What can hang from each mark:
Q: Y
V: Y
Y: F K Q V W
L: T
F: Y
B: T Y
K: Y
T: B L

Each row was made from one small tree. The marks that hang from a mark follow it in brackets, in alphabetical order. Every link used is in the known rows. Write each row's tree.
Known rows:
T[L]: [-1.21  0.00  0.63 -0.60 -0.34  0.11 -1.72  6.80 -2.15 -0.04  2.32 -1.47
 -2.31 -0.66  1.96 -1.30 -1.23 -0.33  2.64 -2.55  1.55 -1.93  1.40  0.69]
K[Y[Q W]]: [ 1.00 -1.02  0.10  0.08  0.30 -0.44 -2.15 -0.30 -0.32  0.21  0.95 -0.74
 -1.52 -0.12  1.45  1.39 -0.13 -0.79 -2.36  0.04  1.42 -0.16  1.08  0.07]
K[Y[F V]]: [-0.57 -0.56  1.10  0.20  0.54  0.16 -0.55 -0.98  0.08 -0.05  1.20 -0.79
  0.03 -1.06 -1.64  2.24 -0.15  0.11 -0.50  1.91  0.72  1.08  0.02  0.20]
T[B L]: [-0.74  1.22  1.00  0.50  0.32  0.53 -2.67  7.23 -1.23 -0.16  2.15 -1.59
 -1.62 -0.85 -0.46 -2.57 -2.04 -0.71  1.67 -1.76  1.79  0.06  0.77  1.25]
K[Y[Q V W]]: [ 0.97 -0.30  0.46 -0.01  0.24 -0.19 -1.48 -2.89  1.21 -0.34  0.26 -0.37
 -0.21 -0.12  0.35  2.80  0.64 -0.56 -2.74  0.81  0.25 -0.55  0.14 -0.30]
V[Y[W]]: [ 0.65 -1.88  0.26 -0.27  0.20 -0.16 -1.65  2.51 -1.56  0.80  0.68 -1.60
 -2.10 -0.31  3.24  0.38 -1.13 -0.92  0.24 -0.88  3.14 -2.66  2.80 -0.91]
Q[Y[F K V]]: [-1.05 -0.47  0.22  0.75 -0.78  0.23  2.20 -3.37  1.28  0.02 -0.17 -0.55
  2.03 -0.77 -0.80  0.84  0.17  0.65 -1.34  2.37 -0.92  1.12 -0.81 -0.43]
V[Y[F K]]: [ 0.01 -1.33 -0.02  0.32 -0.17  0.34  0.25  0.99 -0.11  1.23  0.92  0.14
  0.16 -0.24 -0.38  0.15 -0.15 -0.40  0.38  1.38  1.11  0.03  1.13 -0.90]
T[B[Y[F]] L]: [-1.31  2.56  0.70  0.69  1.20  0.35 -1.50  5.09 -1.53  0.36  0.24 -0.13
  0.07 -0.13 -2.64 -3.27 -1.60 -0.78  1.62 -1.38  0.17  3.27 -0.26  2.00]
Y[K Q W]: [ 0.51 -0.72 -0.90 -0.26 -0.91 -0.25 -1.30 -0.89  1.44 -0.20  1.24  0.44
  0.13  0.82  0.77  0.07  1.63 -0.17 -1.35 -0.26 -1.44 -2.03 -0.05 -0.06]
Q[Y[K V]]: [-0.61 -1.17  0.18  0.34 -0.64  0.03  3.07 -2.37  0.69 -0.44  0.29 -1.10
  0.09 -0.81  1.46  1.19 -0.57  0.76 -1.00  1.42  0.65 -0.68 -0.51 -1.37]
V[Y[K]]: [ 0.39 -1.98 -0.05 -0.05 -0.01  0.21  1.16  2.24 -0.63  0.63  1.25 -0.43
 -1.81 -0.29  1.94  0.68 -0.86 -0.28  0.86  0.43  2.86 -1.27  1.42 -1.90]
F[Y[K Q W]]: [ 0.75 -0.23 -1.86  0.07 -0.53  0.29  0.62 -1.56  0.85  0.32  0.69  0.89
  0.17  0.66  1.01 -0.55  2.32 -1.51 -1.41 -1.66 -0.59 -1.73  0.35  0.54]
Y[K Q V]: [ 0.03  0.06  0.06 -0.75 -0.89  0.13  0.16 -2.21  2.17 -0.98  0.68  1.23
  0.34  0.34 -0.93  1.70  1.41  0.58 -0.46  1.54 -2.15 -1.88 -1.46 -1.10]
F[Y]: [-0.61 -1.06 -0.39 -0.65  0.21  0.34  0.15  3.43 -2.55  0.00  1.83 -0.86
 -2.82 -0.62  2.19 -0.46 -0.52 -1.25  1.80 -2.13  2.24 -2.33  1.12  0.24]
Y[V W]: [-0.32 -0.67  0.39 -0.60 -0.27 -0.12 -1.79  0.04  0.37 -0.88  1.55 -1.56
 -0.47 -0.25  1.11  0.76  0.52  0.18  0.42 -0.55 -0.15 -3.50  0.64  0.08]
B[T[L]]: [ 0.08 -0.11  0.53 -0.32 -0.28  0.10 -0.14  5.58 -2.06 -0.34  0.16 -1.05
 -2.13 -0.82  2.09 -0.28 -1.32  1.50  3.33 -2.09  1.72 -0.98  0.84  0.14]
V[Y[K Q W]]: [ 1.59 -1.07 -0.71  0.07 -0.56 -0.01 -0.68 -0.93  1.18  0.76 -0.11  0.62
 -0.22  0.60  1.64  0.77  0.66 -0.88 -1.79  0.25  0.84 -1.51  1.34 -1.30]
Q[Y[F]]: [-1.13 -1.33  0.70 -0.01 -0.45 -0.24 -0.51  1.18 -2.05  0.67  0.26 -1.48
 -0.36 -1.16  1.39 -0.32 -1.99 -0.10 -0.70  1.06  0.88  0.68  0.81  0.36]
B[T Y]: [ 0.40 -0.81  0.26 -0.81  0.84 -0.54  2.21  1.55 -2.83 -0.97 -1.26  0.16
 -2.81 -0.01  2.23  0.58 -1.64  1.83  3.05 -0.70  1.52  0.03 -0.40 -1.10]
Q[Y[F K V W]]: [-0.64 -0.57 -0.24  1.13 -0.82  0.08  1.41 -4.84  2.05  0.36 -0.59 -1.14
  3.09 -0.23 -0.46  0.44  1.13  0.20 -2.60  1.60 -1.05  0.64 -0.20  0.27]
Q[Y[K]]: [-0.68 -1.84 -0.19  0.37 -0.59 -0.22  2.57  0.53 -0.85  0.00  1.13 -1.31
 -1.13 -0.81  2.66 -0.14 -1.37  0.39 -0.58  0.51  1.95 -0.04  0.40 -1.02]
Q[Y[F W]]: [-0.79 -1.37  0.17  0.52 -0.53 -0.42 -1.44 -0.20 -1.19  0.75  0.08 -1.99
  0.61 -0.77  1.81 -0.78 -0.99 -0.53 -1.78  0.09  0.62  0.19  1.43  0.91]
V[Y[F K Q]]: [ 0.68 -0.60 -0.13 -0.12 -0.52  0.18 -0.72 -0.60  0.79  1.22 -0.44  1.81
  0.63  0.23 -1.18  0.84  0.37 -0.62 -1.08  2.18 -0.54  0.49  0.44 -1.05]
L[T[B]]: [ 0.39 -0.44  0.76 -1.41  0.64  0.18 -1.81  3.35 -1.15 -0.37  1.35 -0.68
 -1.88 -0.54 -1.29 -1.32 -2.10 -0.65  2.11  0.76  1.43 -0.07  0.23 -0.28]

Which tree is each row?
[ 0.73  0.53 -1.51  0.03 -0.53  0.56  1.17 -4.35  2.50 -0.20 -0.04  1.14
  1.34  0.70 -0.41  0.80  3.06 -1.04 -1.79 -0.80 -1.65 -2.12 -0.60  0.12] | F[Y[K Q V W]]
[ 0.17  1.85 -0.20  0.59  0.62  0.12 -0.35 -1.05  1.12 -0.09 -0.52  2.45
  1.45  0.83 -4.33 -1.52  0.13 -0.35 -1.15  1.85 -2.56  3.60 -2.26  0.50] | T[B[Y[F K Q]]]
[-0.48 -0.63 -1.13  0.08  0.38 -0.44  1.94 -0.50 -0.38 -0.35  1.00 -0.18
 -0.73  0.85  1.78 -0.92  0.76  0.10  0.56 -1.51  0.42 -0.62 -0.02 -0.25] | B[Y[K W]]
[-0.10  0.61  0.31 -0.59 -0.82 -0.13 -3.69 -2.73  1.78 -0.25 -0.21  0.59
  2.12  0.34 -2.05  1.02  1.71 -0.19 -1.57  1.02 -3.42 -1.82 -0.42  0.95] | Y[F Q V W]
[-0.57  2.04  0.12  0.84  1.24  0.09 -1.26  4.73 -1.30  0.02  0.39 -1.21
 -0.71  0.20  0.19 -3.27 -1.29 -1.00  0.90 -3.22  1.46  1.11  0.69  1.54] | T[B[Y[W]] L]
[ 0.05  1.43 -0.23  0.23  0.35  0.26  5.02 -0.25  0.52 -0.89 -1.73  0.82
  0.12  0.32  0.04  0.42  0.52  2.24  3.01 -1.26 -0.02  1.15 -1.63 -1.00] | B[T[L] Y[K V]]
[ 0.71  0.21  0.47  0.30  0.04 -0.04 -2.48 -3.95  1.93  0.19 -0.25  0.30
  1.72 -0.12 -2.02  2.36  1.29 -0.57 -3.23  1.82 -1.32  0.79 -0.12  0.72] | K[Y[F Q V W]]
[ 0.21 -1.09  0.50  0.36  0.61 -0.09 -0.50 -1.41  0.36 -0.42  1.29 -1.99
 -0.95 -0.71  1.09  2.16  0.28 -0.23 -1.23  0.15  1.94 -0.76  0.88 -0.04] | K[Y[V W]]
[ 0.32  0.64 -0.31  0.09  0.57 -0.35  1.32  2.92 -2.04 -0.13 -1.54 -0.61
 -1.21  0.30  2.67 -1.09 -0.71  1.10  2.62 -3.45  1.56  0.28  0.67  0.46] | B[T[L] Y[W]]
[-1.01 -0.20  0.16 -0.03 -0.66  0.35  0.35 -1.54  1.79 -0.50  1.37  0.33
  1.58 -0.17 -2.38  0.77  1.50  0.70  0.48  1.65 -2.00 -0.68 -1.10  0.07] | Y[F K V]
[-0.77 -0.54  0.52  0.51 -0.60 -0.14 -0.78 -2.98  0.45  0.27 -0.69 -1.72
  1.87 -0.72  0.40  0.51 -0.21 -0.02 -2.07  0.98 -0.53 -0.34  0.57  0.71] | Q[Y[F V W]]
[ 0.93 -0.61  0.22 -0.23 -0.33 -0.16 -3.89 -0.22 -0.05  1.40 -0.83  0.56
  0.51  0.25  0.11  0.44  0.07 -1.35 -1.77  0.79 -0.19 -0.93  1.79  0.04] | V[Y[F Q W]]
[ 1.07 -1.18 -0.13 -0.38 -0.45  0.01  0.19  0.43  0.18  0.69  0.07  1.15
 -1.18  0.23  1.18  1.15 -0.27 -0.63 -0.58  1.27  1.06 -0.99  0.69 -2.00] | V[Y[K Q]]
[ 0.76  0.49  0.15 -0.81  0.25 -0.56  0.30 -1.18 -1.40 -0.30 -2.91  2.33
 -0.19  0.52 -0.88  0.81 -0.42  1.47  1.15  0.96 -1.93  1.60 -1.40 -0.24] | B[T Y[F Q]]
[-0.58  1.03 -0.17  1.08  1.04  0.23  0.82  0.47  0.26 -0.10  0.72  0.91
  0.84  0.36 -3.35 -2.11 -0.23 -0.09  0.33  1.02 -0.70  3.51 -1.60  0.55] | T[B[Y[F K]]]
[ 0.13  0.62 -0.47  0.08 -1.15  0.12 -1.66 -4.80  3.55 -0.17 -0.03  1.35
  3.26  0.75 -2.87  0.87  3.04  0.12 -2.13  1.51 -4.09 -0.91 -1.15  0.57] | Y[F K Q V W]
[ 0.24  2.81  0.04  0.50  0.88 -0.05 -2.37  3.08 -0.39 -0.03 -0.69  0.39
 -0.21  0.80 -0.75 -2.69 -0.85 -1.23 -0.58 -2.52 -0.20  1.39 -0.14  1.45] | T[B[Y[Q W]] L]
[-0.17  0.66  0.20 -0.49  0.64 -0.20  2.26  4.35 -2.98 -0.36 -1.19 -0.06
 -2.27 -0.09  2.16 -0.68 -1.57  1.41  3.75 -2.62  1.91  0.63  0.04 -0.14] | B[T[L] Y]
[-0.32  0.58  0.06 -0.42 -0.98  0.24 -0.81 -3.03  2.65 -0.46  0.29  1.86
  2.36  0.35 -3.21  1.35  2.04  0.41 -0.91  2.46 -3.86 -0.47 -1.75 -0.07] | Y[F K Q V]
[ 0.47  0.13 -0.53 -0.22 -0.97 -0.04 -0.64 -3.46  3.05 -0.81  0.49  0.80
  1.35  0.71 -0.55  1.25  2.27  0.35 -1.73  0.63 -2.61 -2.41 -0.84 -0.36] | Y[K Q V W]
[ 1.09 -0.63 -0.68  0.44 -0.68  0.07 -1.56 -2.16  1.63  1.39 -0.59  1.31
  1.77  0.63 -0.74  0.47  1.36 -0.96 -2.27  1.24 -0.86  0.19  1.06 -0.32] | V[Y[F K Q W]]
[ 0.17  0.87 -0.09 -0.68  1.36 -0.14 -1.31 -0.34 -0.60  0.42 -0.84  0.30
  0.84  0.65 -3.10 -2.42 -0.62 -0.97  0.89  0.30 -0.22  2.54 -0.20  1.11] | L[T[B[Y[F W]]]]
[-0.54 -1.27 -0.71  1.29 -0.87 -0.14  0.76 -2.08  0.59  0.88  0.26 -1.21
  1.81 -0.29  0.89 -0.89  0.39 -0.10 -2.24  0.63  0.00  1.18  0.69  0.59] | Q[Y[F K W]]
[ 0.61  0.51 -0.67 -0.66 -0.25  0.23 -0.88 -2.31  0.77 -0.22 -0.29  0.43
  0.18  0.32  0.50  0.85  1.63 -1.36 -1.22 -1.27 -1.15 -2.84  0.12  0.57] | F[Y[Q V W]]
[ 0.67 -0.49  0.10  0.33  0.14 -0.33 -3.05 -1.44  0.19  0.75  0.48 -0.01
  0.52 -0.12 -0.72  1.17  0.56 -0.90 -3.00  0.82 -0.27  1.41  0.83  1.04] | K[Y[F Q W]]
[ 0.97 -0.04 -0.78  0.30  0.39 -0.24  4.35 -4.44  1.37 -1.25 -1.96  0.56
  0.71  0.73  0.42  1.37  1.57  2.26  0.96 -0.15 -0.53 -0.06 -1.42 -1.12] | B[T Y[K V W]]
[-0.95  1.96  0.70  0.45  1.30  0.19 -0.57  6.09 -2.09 -0.20  0.54 -0.63
 -1.89 -0.14 -0.11 -2.91 -2.28 -0.71  2.13 -2.29  1.81  1.58 -0.02  0.97] | T[B[Y] L]
[ 0.60  1.44  0.22 -0.82  0.24 -0.39  1.22  2.82 -1.97 -0.29 -2.43  1.46
 -1.74  0.53  1.39 -0.23 -1.04  1.19  2.33 -1.82  0.01  0.73 -0.69 -0.29] | B[T[L] Y[Q]]
[-0.81  2.04 -0.14  1.15  1.00  0.45  1.58  4.47 -0.29 -0.17  1.00  0.01
 -0.62  0.28 -1.08 -2.97 -0.95 -0.47  1.60 -1.90  1.17  2.65 -0.73  0.48] | T[B[Y[K]] L]
[-1.21 -0.56  1.07 -0.03 -0.44 -0.04  0.12 -1.50 -0.56  0.12 -0.48 -1.18
  0.86 -1.10 -0.03  0.90 -1.20  0.24 -0.83  1.92 -0.32  0.15 -0.11 -0.04] | Q[Y[F V]]
[ 0.45  0.70 -1.09  0.78  0.18 -0.08  3.63  1.10 -0.33 -0.18 -1.30  0.01
 -0.02  0.60  1.74 -1.21  0.64  1.46  2.09 -3.06  0.96  1.01 -0.05  0.22] | B[T[L] Y[K W]]
[ 0.89  1.09  0.30 -1.82  1.17 -0.30 -0.77  0.56 -1.05 -0.35 -1.27  1.77
 -1.52  0.72 -1.98 -1.10 -1.79 -0.78  1.08  1.02 -0.22  1.61 -1.35 -0.69] | L[T[B[Y[Q]]]]
[ 0.44 -1.33 -0.55  0.82 -0.33  0.20 -0.54 -0.58  0.87  1.42  0.38 -0.37
  1.13  0.11  0.08 -0.14  0.72 -0.71 -0.76  0.45  0.90 -0.17  1.70 -0.21] | V[Y[F K W]]
[-0.14 -0.32 -0.59 -0.25  0.13  0.43  0.00 -0.95 -0.24 -0.28  0.68 -1.14
 -0.41 -0.23  1.28  0.32  1.13 -1.10  0.24 -2.06  0.78 -3.29  0.86  0.66] | F[Y[V W]]
[-0.13  1.40  0.62 -0.48  0.63  0.00  2.86  1.70 -1.28 -0.92 -2.05  0.07
 -1.05 -0.11  0.93  0.60 -0.79  1.87  3.48 -1.74  0.67  0.17 -0.84 -0.55] | B[T[L] Y[V]]
[-0.27 -1.02 -0.41  0.83 -0.76 -0.04  2.32 -3.60  1.58 -0.22 -0.01 -1.71
  1.20 -0.28  1.75  0.81  0.46  0.41 -2.19  0.50  0.46 -1.02  0.08 -0.73] | Q[Y[K V W]]
[-0.53  1.90  0.67 -0.28  0.46  0.10  1.92  0.43 -0.73 -0.29 -2.32  0.72
  0.89 -0.07 -1.35  0.34 -0.11  1.80  3.11 -0.77 -1.05  1.59 -1.15  0.45] | B[T[L] Y[F V]]
[-1.06 -1.34 -0.09  0.74 -0.78 -0.01  1.61 -0.81 -0.32  0.71  0.68 -0.66
  0.84 -0.77  0.55 -0.55 -0.58  0.21 -1.10  1.46  0.33  1.55  0.07 -0.05] | Q[Y[F K]]
[ 0.36 -0.06  0.60 -0.86  0.79 -0.34  2.75 -1.04 -1.22 -1.56 -1.94  0.30
 -1.53  0.02  0.88  1.84 -0.81  2.27  2.87  0.22  0.37 -0.48 -1.29 -1.44] | B[T Y[V]]
[-0.29 -0.13 -0.30 -0.41 -0.97  0.02 -1.39 -0.33  1.05  0.15  0.98  1.62
  1.00  0.37 -1.98  0.00  1.17  0.00 -0.61  1.49 -2.61  0.03 -0.88  0.31] | Y[F K Q]
[ 0.50  1.64  0.41 -1.54  1.00 -0.14 -1.55 -0.32 -0.62  0.25 -1.67  2.44
  0.44  0.80 -4.30 -1.44 -1.23 -0.85  0.63  1.90 -1.80  3.28 -1.54  0.21] | L[T[B[Y[F Q]]]]
